Every row comes from one small tree of marks. Brackets hold a mark, then the marks that hang from it, in the order of their numbers. Every link used is in the known rows. Which tree was each row made from?
Known rows
[Z_326 [Z_725 [Z_535 Z_520]]]: [-1.058 -0.051  2.647 -0.380  0.955 -1.256  0.445  1.677  3.737 -1.661
  4.099 -3.370  0.717  0.824 -3.443 -0.859  0.852 -1.158  1.951  1.419]
[Z_725 Z_326 Z_391]: [-1.525  2.093  1.338 -0.082  0.761 -0.367 -0.083 -1.165  2.486 -1.690
  1.848 -4.000  0.172 -0.366 -2.644 -0.240  1.854  0.751  2.469  2.270]
[Z_725 Z_326 Z_391 Z_535]: [-1.549  3.407  1.700 -0.054  0.969 -0.219  0.072 -1.613  3.027 -2.046
  2.817 -4.694 -0.766 -0.382 -3.309  0.070  2.196 -2.318  2.761  4.418]
[Z_391 [Z_520 [Z_326 Z_725]] Z_886]: [-1.155 -2.518  1.581  1.947  1.735 -1.471  3.691  1.102  0.592 -1.487
  2.623 -3.594  2.957  0.783 -2.909 -2.312 -0.738  1.079  1.263  1.595]
[Z_391 [Z_520 [Z_326 Z_725]] [Z_886 Z_535]]: [-1.109 -1.694  2.108  0.408  2.118 -2.048  0.695  0.449  1.232 -2.264
  2.415 -2.323  4.183  0.823 -2.697 -1.298 -0.270  1.353  0.703  1.456]
[Z_326 [Z_725 Z_391 Z_535]]: [-1.124  0.737  2.088 -0.788  1.197 -0.801  0.379 -1.049  2.918 -2.154
  2.532 -3.873  0.891  0.281 -2.758 -1.637  2.277 -0.742  2.231  2.115]
[Z_520 Z_326 Z_391]: [-2.174  1.167  1.097 -0.644 -0.172 -0.379  2.370 -0.150  0.980 -1.418
  3.712 -1.910  1.882 -0.330 -1.334  1.542  0.481  1.093  1.811  1.987]
[Z_391 [Z_886 Z_326]]: [-2.679 -1.046  1.171 -0.701  0.641 -0.907  2.215  1.116  1.127 -1.288
  1.561 -2.317  2.029 -0.319 -1.997  0.256 -0.087  1.763 -0.627 -1.996]
[Z_535 [Z_886 [Z_326 Z_725]]]: [-1.274 -1.390  1.565 -1.615  1.003 -0.861  3.109  2.016  0.332 -0.442
  0.892 -3.558  2.011 -0.036 -2.475 -1.299  0.937  0.827  0.243 -3.023]
[Z_535 Z_520 [Z_886 [Z_326 Z_725] Z_391]]: [-0.492 -2.360  2.871 -0.158  0.589 -1.544 -1.487  2.710  2.935 -1.426
  0.425 -2.971  3.003  0.102 -3.867 -0.662  1.275 -0.037  1.341 -5.496]
[Z_520 Z_326 [Z_391 Z_886] Z_535]: [-1.853  1.726  1.271 -0.056 -0.971  0.192  7.008 -0.345 -0.694 -1.975
  4.212 -3.133  3.225 -0.512 -1.534  2.025  0.070 -0.080 -1.889  1.162]
[Z_886 [Z_535 [Z_520 Z_326]]]: [-2.712 -0.195  1.757 -0.753  1.213 -1.782 -4.246  0.345  3.587 -2.030
  3.800 -1.023  2.077  0.006 -2.672  0.729  0.509 -0.397  1.807  3.016]
[Z_535 [Z_886 [Z_391 Z_520]]]: [-2.433 -1.428  2.661  2.152  1.523 -1.025 -0.389 -0.733 -0.699 -0.959
  0.202 -1.217  0.840  0.159 -4.996 -0.201  1.382 -0.156  2.227 -3.277]
[Z_886 Z_391 [Z_535 [Z_520 [Z_326 Z_725]]]]: [-0.372 -1.467  2.725 -0.379  1.571 -2.625 -5.839  0.457  4.831 -2.859
  3.226 -1.561  4.069  0.304 -3.237  0.106  1.348  0.519  2.385  0.138]
[Z_520 Z_535]: [-2.348  1.713  1.701 -0.554  0.305 -0.181  3.209 -1.065 -0.021 -1.865
  3.584 -1.855  0.296 -0.506 -2.616  1.386  1.199  0.605  0.098 -0.929]
[Z_886 [Z_326 Z_725] [Z_391 Z_520] Z_535]: [-0.062 -0.380  3.688 -0.802  1.527 -2.179 -5.373  0.354  3.347 -4.044
 -0.111  0.000  3.718  0.184 -2.652  1.449  1.068  2.251  3.103 -8.322]
[Z_535 [Z_520 Z_326 [Z_391 Z_886]]]: [-2.183 -0.621  1.541  0.461 -0.774 -0.731  2.727  1.811  2.081 -1.541
  3.721 -2.788  3.369  0.271 -1.957  0.932 -0.673  0.361 -0.064  2.278]
[Z_326 [Z_725 Z_535]]: [-1.211  0.501  1.968 -1.102  1.473 -1.040  2.394  0.068  1.927 -1.242
  3.863 -3.335  0.491  0.398 -3.022 -0.853  1.371 -0.017  1.536  1.580]
[Z_520 Z_326 Z_391 Z_535]: [-1.781  3.056  1.504 -0.590 -0.867  0.374  4.678 -0.908  0.268 -2.330
  4.281 -2.139  1.901 -0.780 -1.238  2.707  0.655 -0.398  0.270  0.553]
[Z_326 [Z_725 Z_391 [Z_535 Z_520 Z_886]]]: [-1.276 -0.492  2.524 -0.036  0.572 -0.785  0.342  0.871  2.825 -1.299
  1.980 -4.778  1.162  0.701 -4.202 -2.543  2.184 -3.216  1.514  2.408]

Which tree is each row?
[-0.856  0.380  2.386 -3.198  1.035 -1.607 -4.092 -0.082  3.989 -3.464
  0.244 -1.776  3.572 -0.079 -0.719 -0.086  2.046  1.914  1.708 -3.367] -> [Z_886 [Z_326 [Z_725 Z_391]] Z_535]
[-2.766 -1.180  1.613 -0.024  0.911 -1.728 -4.010 -0.298  3.994 -2.760
  2.183 -2.207  3.671  0.131 -2.626 -0.682  0.793 -0.730  0.272  4.387] -> [Z_725 [Z_391 [Z_886 [Z_535 [Z_520 Z_326]]]]]
[-1.061 -1.176  2.022 -2.844  1.225 -1.913  0.493  1.640  2.266 -2.192
  1.471 -2.036  4.507  0.251 -1.360 -0.115  0.329  2.782 -1.172 -3.071] -> [Z_391 [Z_886 [Z_326 Z_725] Z_535]]
[-2.280  1.429  2.695 -0.712 -0.809 -0.013  2.874  1.369  0.961 -0.687
  3.169 -2.668  0.768  0.431 -3.555  1.515  1.094 -2.901  0.641  0.635] -> [Z_725 [Z_535 [Z_520 Z_391] Z_886]]
[-1.132 -2.098  0.817  0.583  1.426 -1.208  2.161 -0.290  2.011 -1.590
  2.239 -4.782  3.568  0.157 -2.290 -3.213  1.001  1.031  0.259  4.294] -> [Z_520 [Z_326 [Z_725 [Z_391 Z_886]]]]
[-1.990  0.843  1.916  0.463 -0.490 -0.574  3.041  1.346  2.544 -1.792
  4.767 -3.417  2.364  0.269 -2.844  1.159 -0.313 -2.718  0.070  4.390] -> [Z_725 [Z_535 [Z_520 Z_326 [Z_391 Z_886]]]]
[-1.993  1.704  2.643  0.798 -0.182  0.426  1.358 -0.566 -0.283 -3.002
 -0.818 -2.386  0.851 -0.660 -3.029  0.366  1.406 -2.217  1.204 -5.254] -> [Z_725 [Z_391 [Z_520 [Z_535 [Z_886 Z_326]]]]]
[-2.713 -0.112  1.719 -2.073  0.800 -1.389 -2.856 -0.595  2.862 -3.087
  0.082 -1.412  3.527 -0.363 -1.379  0.470  1.326  1.477 -0.554 -1.807] -> [Z_725 [Z_391 [Z_886 Z_326 Z_535]]]
[-1.028 -0.500  2.735  1.272  1.250 -0.944  2.194 -0.344  1.951 -2.830
  1.223 -3.939  1.975  0.967 -3.429 -2.069  1.000 -0.779  1.511  0.854] -> [Z_326 [Z_725 [Z_391 Z_520 Z_886] Z_535]]
[-1.612  0.944  2.201 -0.167  0.143 -0.226  1.353 -0.525 -0.212 -1.844
  0.981 -2.100  1.456 -1.189 -3.803  1.729  1.947 -1.443 -0.580 -5.989] -> [Z_520 [Z_535 [Z_886 Z_326 Z_391]]]
[-2.044  0.646  1.780 -0.069 -0.677 -0.599  0.343  1.338  2.922 -1.810
  4.081 -1.953  2.003  0.055 -1.733  1.710 -0.119  0.172  2.096  1.460] -> [Z_535 [Z_520 Z_326 Z_391]]
[-2.641 -0.512  1.675 -2.283  1.136 -1.576 -0.625  0.568  1.691 -2.080
  1.471 -0.850  3.175 -0.227 -1.935  1.311  0.411  2.143 -1.259 -2.352] -> [Z_391 [Z_886 Z_326 Z_535]]
[-0.562 -1.853  2.159 -0.666  1.084 -1.349  0.392  1.165  1.027 -1.046
  0.183 -2.963  2.751 -0.268 -3.463 -0.781  1.756  0.908  0.842 -5.239] -> [Z_535 [Z_886 [Z_326 Z_725] Z_391]]
[-0.511  1.843  1.782 -1.079  0.341 -0.586  3.795  0.290  2.012 -1.740
  4.798 -3.764  2.018  0.138 -1.764  0.562  0.912 -0.852  1.788  3.193] -> [Z_520 [Z_326 [Z_725 Z_535]] Z_391]
[-2.314 -1.066  1.774 -0.160  0.994 -0.980 -0.862  0.196  0.644 -0.897
  0.164 -1.846  1.391 -0.786 -3.755  0.405  1.732 -0.002  0.793 -4.519] -> [Z_535 [Z_886 Z_326 Z_391]]
[-1.972 -1.152  2.718  1.452  1.059 -0.966 -1.361  0.349  0.263 -1.706
 -0.761 -1.172  1.235 -0.302 -4.283  0.566  0.876 -0.361  2.449 -6.503] -> [Z_535 [Z_886 Z_326 [Z_391 Z_520]]]
[-2.707  0.597  1.730  2.347  1.700 -0.321  0.292 -1.595  0.382 -1.426
  1.585 -3.621 -0.269 -0.072 -4.503 -1.749  1.509 -5.057  2.991  4.764] -> [Z_725 [Z_391 [Z_520 Z_326]] [Z_535 Z_886]]
[-0.931  0.315  1.218  0.128  0.647 -0.109  4.001 -1.084 -0.140 -1.524
  2.284 -5.178  2.364 -0.417 -2.838 -2.232  2.238 -2.314 -0.125  2.731] -> [Z_520 [Z_326 [Z_725 Z_391]] [Z_535 Z_886]]
[-1.093  1.696  2.955  2.524  1.692 -0.524  0.924 -0.840  0.472 -1.185
  1.690 -3.861 -0.555  0.027 -5.952  0.420  1.733 -3.504  2.881  0.180] -> [Z_725 Z_326 [Z_535 [Z_886 [Z_391 Z_520]]]]
[-2.000  0.407  2.499 -1.940  1.360 -1.879 -5.746 -0.821  3.289 -3.054
  1.036  0.423  2.632 -0.735 -2.409  2.529  1.672  1.743  1.504 -5.387] -> [Z_886 Z_326 Z_391 Z_535]
